Each row comes from the steps of one walk. Every step used is in the known rows, and no mark comes twice. Write the walk behind each row, first mark first.
Known rows
vafifo/zazigov/lelunus: [-19.3 -14.9 -17.8  -5.7  -9.3   9.6  13.4  23.4  12.1  10.6  10.9   1.3
  15.3   5.5 -19.6  16.0   8.0 -41.8   7.9  32.1  -6.3 -10.4]
vafifo/zazigov/lelunus/vokad: [-30.9 -15.1 -10.6   0.6  -6.0  13.7  19.8  33.0  16.3  -0.7  -6.6  -3.1
  16.8  13.1 -33.1  -8.5   1.9 -48.4  22.1  37.7 -10.2  -7.9]
zazigov/vafifo: [  1.5 -24.9   3.0   0.5 -23.7  13.5   2.8 -25.7 -17.3  -1.6 -10.1  28.4
   2.8 -33.5  13.0  26.9  17.6  13.0  23.0 -26.6  -7.3  27.5]
vafifo/dedu/lelunus: [ 31.5  14.9 -37.7 -30.8  -8.3 -12.6  21.4 -14.0 -32.4 -11.5  26.7  22.2
  37.7 -35.4 -34.9  14.9  20.5  36.3  -1.0  20.9 -13.3  28.7]
dedu/vafifo/zazigov: [-23.1 -53.4 -32.9  -0.8   6.6   1.4 -21.1  -6.2   9.5  23.5  30.1   2.2
 -13.7   9.4  -2.4  39.0   9.9 -32.3  -0.4   0.1  10.5  23.4]
dedu/lelunus: [ 40.8 -46.3  -3.6  -4.2 -14.4 -12.7  17.0  -8.7 -45.3 -11.5  38.9  10.8
  20.9   4.6 -21.9   5.0  14.6  44.4  -2.9   8.9 -18.9   2.5]
dedu/vafifo/defozuf/lelunus: [-28.1 -23.3  -0.9  23.9  33.8  12.1 -17.7 -16.7  -3.6   3.1  17.7 -13.3
 -19.0  -8.4  20.8  27.3   6.4   7.0 -24.3 -33.4  17.4 -12.8]
dedu/vafifo/defozuf/lelunus/vokad: [-35.9 -22.7   3.3  29.1  35.9  14.9 -12.0 -10.9  -1.8  -4.3   6.3 -15.7
 -17.2  -3.4  11.5  10.7   4.5   1.3 -15.7 -27.6  14.3  -8.7]
vafifo/defozuf/lelunus/vokad: [-13.7   3.9  40.2  39.8  33.8  19.5  13.0  -2.6 -12.9 -19.1 -29.4 -28.5
   8.9   0.6  16.0 -10.6  19.9   6.4   1.1  19.0   0.8 -26.7]
vokad/lelunus/dedu/vafifo: [ -9.3  26.6   9.9  10.4  13.2  -6.4   3.2   9.2  12.6   0.5 -18.3  -2.4
  -3.3 -10.3 -10.6  -9.1 -24.0   6.9  -8.7 -17.3 -15.7   6.6]
defozuf/vafifo/dedu/lelunus/vokad: [-11.0  -5.9  -7.8 -38.9 -20.4 -17.2 -31.5  -0.3  -2.2 -31.3   1.6   4.1
   7.1   3.0  14.1 -18.9   8.1  24.9  17.4   9.4   5.6  16.7]
defozuf/vafifo: [-11.3 -38.5  20.3 -16.1 -30.4  -9.8 -48.8 -10.5   1.3  -8.8   1.5  -5.9
  -9.3  29.5  50.7 -15.3  12.4   1.7  10.9  -0.9   9.2 -11.3]
dedu/vafifo/zazigov/lelunus/defozuf: [-27.8 -17.5 -38.4  -4.1   3.0   5.5  -0.2  14.4  19.6  24.5  36.8  10.9
 -12.4   5.7 -18.7  19.0 -10.8 -37.0 -14.2 -22.7   9.6  -7.0]
dedu/lelunus/defozuf/vafifo: [ 57.2 -13.9  -7.1 -17.5 -26.0 -20.9  12.2  14.1 -25.5  -1.0  36.3  18.4
  11.0  26.7  -8.0 -21.6  -6.4  34.7  -5.3  -6.9  -6.9 -15.3]
zazigov/vafifo/defozuf/lelunus/dedu: [ -7.0   7.3  22.5  19.0  16.1  19.8   6.6 -25.1 -11.4 -13.0 -38.0  -0.7
 -13.9 -39.2  26.5  39.2  10.9  31.6  15.1 -20.5  10.9  22.6]
defozuf/vafifo/zazigov/lelunus/dedu: [-30.2 -15.3   5.6 -23.1 -18.4  -9.2 -41.6  15.0  26.8  -9.8  -9.4 -16.9
 -21.0  33.3  29.6  -2.0  -5.9 -18.3  16.7  19.9  16.8  -1.8]
vokad/lelunus: [-10.5  13.3  19.2   5.7  -4.9   1.5  12.1  21.9   4.5   0.7 -11.3  12.5
  32.6 -24.3  -1.5 -20.8  -0.5  -5.2  -2.0 -13.7 -35.1 -17.6]
defozuf/lelunus: [ 47.0 -13.4  10.2  12.5  12.9  19.5 -12.3 -24.7 -17.2   0.5  28.6 -14.3
   0.1 -21.9  -5.6 -16.7  24.5  -5.2 -17.7  18.9  10.6  -7.5]
zazigov/vafifo/defozuf/lelunus: [-15.9  -1.2  20.1  18.7  11.6  24.4   6.1 -18.8 -11.7 -12.1 -27.8   7.3
  -3.8 -45.4  30.4  37.2  19.8  24.1  13.8 -29.2   6.0  12.3]

Which walk is each row?
[  8.1   5.6 -29.9 -27.9 -15.8   4.3  13.9 -20.9 -24.1 -12.7   1.6  40.3
  17.9 -65.3 -15.4  37.9  16.4  41.0  21.7 -21.3  -8.5  52.8] : zazigov/vafifo/dedu/lelunus
[  4.0  62.9   3.9 -18.3 -13.6  -6.8  12.2  43.8  25.5   7.7 -11.8  27.8
  28.1 -15.7   4.0 -43.3 -18.3 -10.3  -5.0 -26.8 -21.2 -25.9] : vokad/lelunus/defozuf/vafifo/dedu
[ 20.3  14.3 -32.8 -25.1  -5.6  -9.8  25.2  -5.6 -29.3 -21.5  11.9  18.2
  39.4 -26.8 -48.9  -9.1  16.7  29.0  12.1  28.2 -17.1  32.2] : vafifo/dedu/lelunus/vokad
[ 62.6   5.3  15.6  15.3  22.4  11.0  -8.0 -36.6 -16.8  -4.1   7.6 -31.2
 -22.4  -5.5 -14.0 -15.0   8.4   7.2 -16.2  36.2  21.5   8.9] : defozuf/lelunus/dedu
[-31.4  25.0   3.6  15.1   4.0   2.7  16.1  -2.1  -0.5 -11.5  -3.0 -11.2
 -18.5   4.8 -14.4  -2.0 -27.9  16.4 -23.5 -29.7   6.9 -33.7] : zazigov/lelunus/dedu/vafifo/defozuf
[ 32.7  10.3  -4.9 -16.7 -32.2  -9.5   0.7  22.5  16.1  27.2   5.9  14.5
   0.1  46.5  19.5 -23.7  -4.3 -35.1   9.4  10.9   6.6 -22.1] : lelunus/defozuf/vafifo/zazigov
[ 11.4 -18.7 -12.8   6.6  10.7 -13.0  -7.7 -28.3   0.5  11.3  -3.7 -20.9
 -37.0  34.2 -12.6  30.9  -9.5  -5.8   3.0  27.1  18.2  37.2] : lelunus/dedu/vafifo/zazigov
[ 18.6  47.7  10.8   4.4 -10.8  -0.3  36.1  39.5  10.8  19.2  -6.1  27.5
  35.1 -10.3 -11.8 -41.1 -16.0 -16.4  -9.2 -22.4 -32.4 -35.5] : vokad/lelunus/defozuf
[-25.7  31.2  20.6  18.6  23.2  -6.1  10.7  13.4  11.9  -4.3 -31.0 -10.1
  -1.6  -8.7   1.6  -1.3 -22.9  10.9  -8.7 -19.5 -14.3   0.2] : vokad/lelunus/dedu/vafifo/defozuf
[ 40.2  -6.0  -4.8  11.3  35.9  10.7 -21.1 -30.5  -0.5   3.0  16.0 -33.1
 -36.9  -5.7 -17.5   5.0   1.0  -7.0 -18.1  29.5  31.9  25.2] : defozuf/lelunus/dedu/vafifo/zazigov
[  5.1  32.3  24.0  10.7   4.9  -6.6  17.3   9.3   5.2  -2.5 -30.5  -3.8
  10.4  -5.9  -9.2 -18.0 -16.4   7.3  -1.2   4.8 -23.1  -0.2] : vokad/lelunus/dedu
[  0.8  10.2 -22.5  -7.3 -13.4   7.3  30.6  35.1  17.3  22.1  11.1  10.9
  16.5  15.0 -25.4   0.1  -3.4 -49.3   4.4  24.7  -5.6 -23.7] : vafifo/zazigov/lelunus/defozuf
[-38.9 -25.9   2.4 -24.0 -23.4  -3.1 -41.8  20.5  25.6  -7.5  -0.4  -9.1
  -9.7  25.8  33.9  -3.5   2.3 -25.4  16.0  10.2  12.8  -9.9] : defozuf/vafifo/zazigov/lelunus
[-48.3 -36.0 -30.9   0.7   8.6   9.0  -9.4  13.3  17.6   6.8  23.6   1.8
 -11.2   5.3 -22.5  13.1  -9.0 -36.6  -1.1 -13.3   6.2   3.8] : dedu/vafifo/zazigov/lelunus/vokad
[  4.4  44.4  16.0  -7.7 -16.6  -4.8   9.8  44.3  22.7  10.0  -9.6  22.7
  22.7  -0.7  10.8 -46.5 -21.3 -13.0  -4.5 -31.4 -22.5 -35.2] : vokad/lelunus/defozuf/vafifo
[-15.6  20.6   4.1   5.3  18.5  -7.7   3.5  18.6  20.8   4.0 -21.3  -5.9
  -4.3  -6.8 -13.4   2.2 -23.1  -7.3  -1.3  -2.7 -12.8  14.0] : vokad/lelunus/dedu/vafifo/zazigov
[-12.8   2.5  -7.8 -37.8 -26.2 -14.0 -40.1 -12.0   4.9 -13.1  -0.2   4.9
   3.8   0.6  35.5  -6.6  14.8   6.6  10.8   5.0  12.6  11.1] : defozuf/vafifo/dedu
[ 40.4  15.9   4.0 -12.7 -38.6 -10.2   1.2  10.0   3.7  20.6  10.4  17.1
   1.2  42.6  23.8 -39.4  -6.5 -15.2  -1.3 -10.1   5.4 -35.4] : lelunus/defozuf/vafifo
[ 18.4 -13.1  -2.4  10.9   4.8 -13.2  -6.2 -41.0 -12.1   6.9  -0.9 -17.9
 -35.2  30.4  -7.3  15.6 -11.0  13.6  -6.9   8.0  14.6  24.7] : lelunus/dedu/vafifo
[ -2.6  -2.2   7.8  23.4  18.6 -13.0   2.5 -34.2 -11.0   1.5 -19.1 -26.3
 -34.6  32.0   7.6  27.7 -11.5  20.3  -7.3   2.7  16.0  14.6] : lelunus/dedu/vafifo/defozuf
[  7.4  16.8  37.7  37.1  35.9   8.6  12.7 -19.4 -15.4 -11.2 -29.6 -35.6
  -7.7   3.0  24.3  12.9  13.2  20.4  -9.8  22.4  12.3 -18.6] : vafifo/defozuf/lelunus/dedu
